Every row comes from one small tree of marks. Brackets hold a mark, then the marks that hang from it, in the order of their numbers. Every link used is in the known rows. Which tree was each row made from?
Known rows:
{j_693 j_536 j_703 {j_841 {j_252 j_434}}}: 0.430; -1.030; -5.799; -1.619; -0.714; 0.837; -0.484; -1.323; -3.862; 1.880; -1.756; 1.664; 0.730; 0.112; -0.565; 0.473; 2.574; -5.425; -0.521; -1.767; -2.869; 3.279
{j_697 j_966}: 1.114; 3.112; -0.178; 1.538; -2.054; 1.847; -2.930; -0.471; 1.454; 2.035; -0.949; -0.454; 0.219; 0.542; -1.096; -0.623; -0.082; 0.933; -2.112; 2.084; -2.257; -3.306
{j_693 j_536 {j_703 {j_841 {j_252 j_434}}}}: 0.030; -2.203; -4.165; -2.012; 0.114; 0.700; -0.780; -0.494; -0.872; -2.660; -0.164; -0.646; -0.943; -0.515; -2.977; 2.265; 1.780; -4.642; 2.829; -3.654; -3.734; 4.480
{j_703 j_693 j_841}: 1.830; -1.459; 0.151; 3.774; 1.362; -0.588; -2.702; -4.284; 0.205; -5.789; 1.318; -1.747; 0.732; -1.840; -2.324; 2.445; -0.668; -2.451; 5.018; 1.882; -4.484; 2.246
{j_841 j_693}: 2.374; 0.963; 2.412; 0.074; -0.093; 0.555; -0.356; -3.123; -0.112; 0.420; 0.208; -3.122; 0.653; 2.319; -3.602; 2.032; -1.332; -0.456; 0.809; 0.973; -0.643; -1.633
{j_703 {j_693 j_536 {j_841 {j_252 j_434}}}}: 1.186; -2.261; -2.539; 2.339; -0.462; 0.579; 0.201; -4.989; -5.763; 2.093; -3.115; 2.189; 3.508; -1.271; 0.016; 0.595; 0.866; -5.767; 1.119; 0.234; -5.079; 3.779
{j_703 {j_693 {j_536 j_245 j_697}} j_841}: 2.031; 3.404; -4.589; 0.461; 1.924; 1.582; -4.394; -6.544; -1.289; -5.703; -4.787; -3.351; -1.965; -3.328; -1.324; 3.480; -0.307; 0.161; 3.558; 1.608; -4.683; 0.516
{j_536 j_245 {j_693 j_703 j_841}}: 2.010; 4.856; -7.041; -2.106; -0.771; 0.964; -5.861; -3.863; -2.216; -1.526; -1.816; -1.504; -1.056; -0.937; -3.137; -0.381; 2.235; -0.987; -1.512; 4.844; -1.221; 0.896
{j_536 j_245 {j_693 j_841}}: 3.074; 4.671; -4.033; 0.789; -0.643; 1.809; -4.256; -4.169; -2.535; 0.517; -2.710; -2.424; 1.058; -1.520; -3.684; -1.341; 1.009; -1.339; -2.248; 6.171; -2.782; -0.384
{j_841 j_252 j_693}: 0.776; 0.822; 3.040; -0.477; -0.557; -0.696; 0.149; -2.586; -1.504; 4.251; 0.244; -4.155; -1.162; 1.987; -1.656; 2.033; -0.938; -2.378; -0.155; 0.817; -0.548; 0.259
{j_841 {j_252 j_434}}: 0.630; -0.329; 1.391; -0.364; -0.017; 0.751; 0.883; -1.285; -0.999; 4.127; 0.694; -0.615; -0.600; 1.185; -0.390; 2.560; -1.682; -4.336; 0.006; -2.267; -5.130; 1.347
{j_536 j_245}: 2.030; 3.633; -1.368; -0.398; 1.360; 2.435; -2.280; -2.314; 0.230; 0.683; -0.414; -2.511; -0.820; -0.849; -0.784; 1.662; -1.521; -1.041; -0.533; 1.882; -3.938; -1.910
{j_693 j_703 {j_841 j_252}}: -0.342; 0.515; -4.324; 0.295; -0.461; -1.843; -2.728; -0.618; -2.061; 2.178; 1.373; 0.360; -1.427; -0.301; 1.360; 0.687; 2.355; -3.754; -0.834; 1.524; -0.462; 2.331
{j_693 j_536 j_703}: -0.381; -0.369; -4.602; -1.613; -0.049; 2.510; -1.876; 0.848; 0.310; -3.958; -2.620; 0.521; -0.397; 0.322; -0.429; 0.727; 1.791; -1.573; -0.068; -0.341; -0.363; -1.665
{j_536 j_245 j_697}: 1.262; 6.312; -2.552; -1.948; 1.222; 2.156; -3.421; -3.594; 0.275; 0.786; -2.261; -3.829; -4.115; -0.171; 0.731; 3.713; -2.145; 1.943; -0.966; 1.430; -3.204; -3.164
{j_966 j_697}: 1.507; -0.149; 1.439; 0.797; 1.996; 1.558; -3.256; -1.022; 1.730; 1.512; 0.185; -1.428; 0.637; 0.276; 1.067; 3.286; -3.314; 1.184; 1.692; 1.684; -3.018; -4.108
{j_841 j_252}: -0.507; 0.581; 0.926; 0.924; 0.009; -0.071; -0.670; -0.007; -0.557; 3.115; 0.218; -1.798; -1.635; 0.200; 1.274; 1.166; -0.333; -3.097; -0.742; 1.259; -2.262; -0.645
{j_703 j_693 {j_841 j_252}}: 0.300; -1.703; 1.051; 3.415; 0.973; -2.087; -2.378; -3.581; -1.258; -2.273; 1.285; -1.828; -0.378; -2.066; -0.614; 2.498; 0.027; -4.169; 4.352; 1.462; -4.262; 3.751
{j_434 j_252}: 0.384; 0.148; 1.871; 2.296; -0.922; 1.018; 1.817; -2.823; -0.937; 3.613; 0.991; -0.623; -0.484; 0.049; -0.620; 2.207; -3.070; -1.144; -1.173; 1.594; -2.759; -1.944
{j_693 j_703 j_841}: 1.195; 1.109; -4.570; 0.528; -0.018; -0.114; -3.484; -1.173; -0.880; -1.731; 1.249; 0.620; 0.202; 0.052; -0.830; 0.741; 1.579; -1.632; -0.144; 1.760; -0.696; 0.738
{j_703 {j_693 j_841}}: 2.076; -0.234; -1.391; 4.002; 0.128; -0.102; -2.424; -4.857; -2.750; -1.233; -0.206; 0.948; 2.401; -1.167; 0.090; 0.710; -0.125; -2.861; 1.860; 3.816; -3.248; 1.016
{j_252 j_434}: 2.160; 0.088; 0.823; -0.225; 0.435; 2.408; 0.387; -2.064; 0.535; 0.218; 0.564; -0.313; 0.651; 1.751; -2.305; 2.615; -2.477; -2.121; 0.898; -2.017; -5.164; -0.315
{j_841 {j_693 j_536 j_703}}: 0.989; -0.011; -2.759; -3.008; -0.347; 1.838; -1.167; -2.020; -0.598; -2.785; -2.734; -2.053; 0.013; 1.962; -3.226; 1.672; 1.367; -1.074; 0.695; -0.582; 1.534; -0.868
{j_536 j_245 {j_693 {j_841 j_252}}}: 1.454; 4.770; -3.580; 0.374; -1.134; 0.200; -3.637; -3.482; -3.949; 4.540; -2.872; -3.142; -0.542; -1.808; -1.719; -1.432; 1.573; -3.085; -3.033; 6.229; -2.595; 1.221

Which tree is each row?
1.696; 1.945; -6.974; -2.020; 1.661; 2.182; -3.900; -1.620; 0.275; -5.958; -1.438; -2.676; -1.371; -2.393; -2.993; 1.005; 2.362; -1.745; 1.971; 0.366; -2.647; 1.419 -> {j_693 {j_536 j_245} {j_703 j_841}}
2.985; -1.043; 2.975; -0.394; -0.220; -0.805; 0.515; -4.361; -1.039; 1.891; 2.578; -4.209; -0.009; 1.730; -5.989; 3.644; -1.440; -4.063; 3.686; -2.596; -4.064; 4.551 -> {j_703 {j_841 {j_252 j_434} j_693}}
0.577; 2.778; -4.042; -5.392; -0.085; 1.273; -2.209; -3.311; -2.688; 2.493; -3.357; -3.976; -2.203; 0.593; -1.094; 1.548; 1.695; -2.374; -0.304; -0.010; 0.349; 1.450 -> {j_841 j_252 {j_693 {j_536 j_245} j_703}}
0.645; 0.020; -6.860; 0.440; -0.122; 1.685; -2.379; -0.480; -1.908; -2.724; -2.279; 1.573; 1.708; -0.730; -0.744; -0.862; 3.293; -2.199; -0.701; 1.771; -0.233; -0.452 -> {j_693 j_536 j_703 j_841}
0.886; 5.471; -4.758; -2.080; 1.091; 3.760; -2.509; -3.148; -0.404; -0.489; -5.882; -2.787; -2.793; -0.776; 0.356; 1.921; -0.660; 1.400; -1.590; 1.408; -2.474; -4.074 -> {j_693 {j_536 j_245 j_697}}
0.553; -0.820; -2.552; -2.708; -1.282; -0.896; -3.164; -2.364; -0.113; -2.812; 1.198; -1.970; -2.534; 0.565; -5.161; 2.612; 1.338; -3.801; 2.506; -0.790; -3.630; 5.189 -> {j_536 {j_693 {j_703 {j_841 {j_252 j_434}}}}}
0.811; 7.920; -5.074; -1.960; -1.300; 4.074; -4.595; -3.457; -0.045; 2.295; -7.249; -2.610; -2.087; -0.695; -0.014; -0.073; -0.012; 3.692; -3.997; 2.264; -2.172; -5.180 -> {j_693 {j_536 j_245 {j_697 j_966}}}
1.368; 5.903; -6.304; -4.080; 0.153; 0.556; -7.438; -4.748; 1.131; -5.699; -1.849; -5.183; -5.889; -0.970; -4.495; 3.656; 1.041; 2.249; 1.503; 2.481; -1.829; 0.736 -> {j_536 j_245 {j_693 {j_703 j_841}} j_697}
1.330; 8.610; -2.841; -1.665; -1.346; 2.354; -5.416; -3.982; 0.960; 3.546; -3.430; -3.405; -3.580; 0.120; 0.272; 1.830; -1.448; 3.814; -3.039; 2.428; -2.767; -4.153 -> {j_536 j_245 {j_697 j_966}}
1.218; -2.480; -1.762; 3.761; 1.342; 0.887; -1.685; -3.349; -0.852; -6.867; -2.094; -0.674; 2.388; -2.407; -2.660; 1.097; 0.949; -2.616; 4.332; 1.786; -3.919; 1.492 -> {j_703 {j_693 j_536} j_841}
0.880; 5.365; -2.347; -3.718; -0.166; 1.631; -1.249; -5.198; -3.096; 4.476; -5.778; -5.696; -3.490; 0.545; -0.513; 3.062; -0.225; -0.046; -1.477; 0.577; -0.544; -1.521 -> {j_841 j_252 {j_693 {j_536 j_245 j_697}}}
-0.016; 5.531; -7.504; -4.904; 0.980; 2.888; -4.379; -2.623; -0.146; -2.484; -5.069; -2.330; -4.737; -0.352; 0.956; 3.264; 0.511; 1.609; -0.777; 0.122; -1.317; -2.418 -> {j_693 {j_536 j_245 j_697} j_703}
1.103; 3.882; -3.214; 1.300; -1.565; 0.467; -4.137; -3.870; -1.356; -0.366; -3.654; -2.071; -1.216; 0.326; -2.802; 0.378; 0.527; 1.708; -2.230; 5.117; -0.877; -2.484 -> {j_536 {j_693 j_841} j_697}
-1.064; 1.078; -3.858; 2.338; -0.380; -0.562; -2.301; -4.681; -4.803; 1.186; -5.224; 0.172; -0.705; -1.710; 2.735; 1.249; 1.438; -2.113; -0.387; 2.563; -1.919; 0.610 -> {j_703 {j_693 {j_536 j_697} {j_841 j_252}}}
1.415; 5.622; -5.510; -6.054; 0.138; 2.541; -3.726; -5.409; -1.225; -1.415; -4.937; -4.396; -4.297; 1.412; -1.848; 4.123; 0.184; 1.961; -0.061; -0.432; 0.849; -1.690 -> {j_841 {j_693 {j_536 j_245 j_697} j_703}}
1.603; -1.229; -0.269; 2.201; -0.138; -1.020; -0.674; -5.728; -4.576; 3.108; 0.235; 1.409; 2.315; -0.566; 0.347; 2.371; -0.923; -5.778; 1.862; 0.176; -5.817; 4.422 -> {j_703 {j_693 {j_841 {j_252 j_434}}}}
-0.002; 0.917; -2.344; 0.776; 0.558; 1.726; -1.913; -4.464; -1.150; -3.566; -5.777; -0.479; -1.047; -0.491; 1.133; 2.921; -0.459; 0.244; 1.328; 1.209; -2.505; -2.798 -> {j_703 {j_693 {j_536 j_697}}}
-1.785; 0.716; -5.381; -1.817; 0.085; -0.673; -3.579; -0.135; 0.110; -3.081; -2.161; -2.379; -5.152; -1.278; -0.283; 2.896; 2.663; -0.566; 1.503; -0.657; -0.659; 1.307 -> {j_693 {j_536 j_697} {j_703 {j_841 j_252}}}
-0.864; -0.244; -6.366; -0.136; -0.445; -0.080; -1.887; 0.457; -3.491; 1.018; -2.110; 0.937; -0.062; -0.790; 1.013; -0.944; 3.922; -3.898; -1.305; 1.678; 0.090; 1.289 -> {j_693 j_536 j_703 {j_841 j_252}}
0.406; 4.485; -6.426; -2.582; -1.047; -0.451; -5.406; -3.343; -3.471; 2.175; -1.976; -2.410; -2.326; -1.499; -1.149; -0.460; 2.954; -3.021; -2.359; 4.900; -1.120; 2.650 -> {j_536 j_245 {j_693 j_703 {j_841 j_252}}}
0.323; -0.270; 0.698; -0.232; -0.860; 0.908; 0.984; -2.019; -2.517; 3.228; -3.396; -3.057; 0.687; 1.442; -1.885; 0.658; 1.003; -3.061; -0.825; 1.050; 0.138; -0.732 -> {j_841 j_252 {j_693 j_536}}
1.181; -3.456; -1.038; 1.676; 0.493; 0.367; -0.082; -4.377; -2.801; -2.156; -1.715; -0.184; 1.490; -1.769; -2.553; 2.429; 0.482; -5.646; 4.516; -1.591; -6.285; 4.757 -> {j_703 {j_693 j_536} {j_841 {j_252 j_434}}}
2.658; 3.742; -3.125; -1.273; -1.296; 1.035; -2.519; -5.180; -4.501; 5.059; -2.063; -2.252; -0.206; -0.560; -3.387; 0.081; 0.266; -4.372; -2.196; 3.035; -5.039; 3.070 -> {j_536 j_245 {j_693 {j_841 {j_252 j_434}}}}
0.870; 1.566; -5.115; -0.262; -1.609; -0.151; -4.738; -1.878; -1.134; -2.916; -0.955; -0.003; -0.019; -0.069; -3.369; -0.643; 2.795; -1.067; -1.127; 4.321; 0.006; 0.406 -> {j_536 {j_693 j_703 j_841}}
1.700; -0.313; 2.612; 1.344; -0.322; -1.965; -0.874; -3.063; -0.771; 1.397; 2.175; -5.121; -0.840; 0.589; -4.386; 2.250; -0.110; -2.947; 2.680; 0.837; -1.332; 2.793 -> {j_703 {j_841 j_252 j_693}}
-0.276; 5.102; -4.665; -1.909; -3.148; -0.304; -8.291; -3.059; 2.586; -4.460; -2.334; -3.183; -4.334; 0.456; -4.624; 1.380; 2.191; 3.992; -0.144; 2.938; -0.333; -1.041 -> {j_536 {j_693 {j_703 j_841}} {j_697 j_966}}
2.310; 5.422; -2.614; -3.464; 0.050; 3.162; -2.140; -5.940; -1.661; 0.885; -5.778; -5.210; -2.362; 0.801; -2.348; 3.126; -1.094; 1.896; -0.750; 0.762; -0.704; -3.220 -> {j_841 {j_693 {j_536 j_245 j_697}}}
3.176; 4.689; -3.056; -1.800; 0.748; 2.028; -3.018; -6.229; -0.765; -2.537; -4.097; -6.510; -1.773; -0.483; -4.961; 3.293; -0.415; 1.638; 2.035; 1.047; -1.325; -0.554 -> {j_703 {j_841 {j_693 {j_536 j_245 j_697}}}}
0.390; 0.633; -4.087; -2.274; -2.260; -0.578; -2.825; -2.977; -3.135; 1.563; -0.476; 0.297; -0.614; 0.974; -2.859; 0.813; 1.914; -4.018; -0.967; 0.673; -2.276; 3.843 -> {j_536 {j_693 j_703 {j_841 {j_252 j_434}}}}
-1.833; 2.032; -7.181; -1.639; -0.861; -0.460; -3.077; -1.041; -2.771; 0.769; -3.918; 0.063; -3.029; -0.360; 2.085; 1.293; 3.039; -1.007; -2.051; 0.976; 0.582; -0.013 -> {j_693 {j_536 j_697} j_703 {j_841 j_252}}
1.311; 6.869; -8.195; -3.442; -0.806; 0.705; -7.253; -5.317; -1.650; -1.432; -3.852; -2.721; -4.154; -0.691; -2.207; 1.652; 1.563; 1.660; -1.715; 4.243; -0.855; -0.538 -> {j_536 j_245 {j_693 j_703 j_841} j_697}
0.829; 6.836; -2.787; -2.489; -0.388; 2.266; -4.886; -4.490; -0.123; 0.007; -4.910; -4.604; -4.085; 0.251; -2.363; 2.353; -1.069; 2.326; -1.860; 4.086; -2.418; -3.280 -> {j_536 j_245 j_693 j_697}
2.000; 3.683; -5.186; -2.619; 0.324; 1.037; -6.488; -3.303; 0.914; -5.632; -0.353; -4.371; -2.976; -1.359; -5.163; 1.463; 1.713; -0.863; 1.939; 3.096; -2.006; 2.182 -> {j_536 j_245 {j_693 {j_703 j_841}}}
0.053; 7.346; -7.959; -4.803; -1.582; 3.405; -6.463; -2.695; 0.493; 0.250; -6.093; -1.806; -4.149; -0.144; 0.595; 1.121; 1.520; 3.584; -2.996; 0.793; -0.860; -3.359 -> {j_693 {j_536 j_245 {j_697 j_966}} j_703}
0.656; 6.288; -3.625; 1.299; -3.971; 0.634; -6.195; -4.170; -0.892; 2.008; -4.993; -1.355; -0.968; 0.496; -2.971; -1.543; 1.563; 3.520; -4.535; 6.187; -0.517; -3.589 -> {j_536 {j_693 j_841} {j_697 j_966}}
-0.679; 0.231; -2.870; -0.925; -0.966; -1.800; -4.507; -0.545; 0.162; -3.319; 0.735; -3.270; -3.490; -0.484; -3.804; 1.212; 2.731; -2.724; 1.605; 2.424; -1.182; 3.221 -> {j_536 {j_693 {j_703 {j_841 j_252}}}}
1.614; -1.025; 1.113; -2.100; -0.892; 2.039; 2.423; -3.571; -3.072; 3.937; -2.862; -1.953; 1.223; 2.177; -3.507; 2.152; -0.797; -4.033; 0.028; -2.660; -2.447; 1.115 -> {j_841 {j_252 j_434} {j_693 j_536}}
2.039; 4.432; -6.571; 0.842; 1.211; 1.902; -4.093; -7.315; -4.180; -1.313; -6.071; -1.205; 0.065; -2.621; 0.759; 1.510; 0.316; -0.264; -0.052; 3.547; -3.163; -0.591 -> {j_703 {j_693 {j_536 j_245 j_697} j_841}}
2.022; 0.008; 3.097; -1.928; -0.772; 0.132; 1.437; -4.382; -1.949; 5.324; 0.847; -2.880; -0.104; 3.147; -3.401; 3.733; -2.226; -3.909; 0.830; -2.474; -3.139; 2.147 -> {j_841 {j_252 j_434} j_693}
2.413; -1.892; 0.767; -0.513; -0.432; 0.710; 1.244; -3.914; -2.427; 0.425; -0.852; -3.650; 1.471; 0.968; -6.194; 2.275; 0.203; -4.410; 2.855; -2.618; -3.382; 3.730 -> {j_703 {j_841 {j_252 j_434} {j_693 j_536}}}
2.096; 3.095; -4.592; -4.923; 0.273; 2.860; -2.573; -3.786; -1.617; -1.504; -3.541; -3.433; -0.638; 0.802; -3.096; 1.864; 0.967; -0.862; 0.541; 0.114; 0.113; -0.256 -> {j_841 {j_693 {j_536 j_245} j_703}}
1.607; 3.785; -1.766; 0.174; -2.258; 1.430; -3.669; -4.224; 0.392; -1.220; -4.606; -4.582; -0.569; 0.749; -5.643; 0.607; 0.814; 3.501; 0.106; 1.467; 0.283; -2.387 -> {j_703 {j_841 {j_693 {j_536 {j_697 j_966}}}}}
-0.731; 2.033; -4.265; 1.507; -0.626; 0.200; -1.362; -1.398; -3.469; 3.196; -4.797; -0.802; -1.352; -0.922; 1.477; 0.202; 1.874; -1.174; -2.656; 2.294; -0.904; -1.507 -> {j_693 {j_536 j_697} {j_841 j_252}}
2.364; 1.955; -1.567; -0.805; 0.455; 0.634; -1.172; -4.088; -2.508; 1.256; -1.952; -5.967; -0.166; -1.115; -4.477; 0.854; 1.020; -3.225; 1.531; 1.396; -1.849; 2.502 -> {j_703 {j_841 j_252 {j_693 {j_536 j_245}}}}
-0.408; -0.411; -2.208; -0.502; 0.527; -2.033; -3.080; 0.415; 0.795; -2.225; 2.986; -2.140; -3.238; -0.591; -1.148; 2.500; 1.605; -3.136; 2.679; -0.197; -1.895; 3.481 -> {j_693 {j_703 {j_841 j_252}}}
0.307; 6.816; -5.871; -5.576; -0.386; 1.674; -6.440; -4.412; 0.504; -2.232; -3.879; -3.776; -6.063; 0.540; -1.648; 3.500; 0.178; 2.558; -1.153; 2.713; -1.208; -1.939 -> {j_536 j_245 {j_693 j_703} j_697}
-0.486; 1.162; -4.669; -0.424; -2.192; -1.468; -4.282; -1.074; -2.865; 0.857; -1.159; -0.465; -1.518; -0.192; -1.297; -0.759; 3.265; -2.980; -1.821; 4.146; 0.073; 2.301 -> {j_536 {j_693 j_703 {j_841 j_252}}}
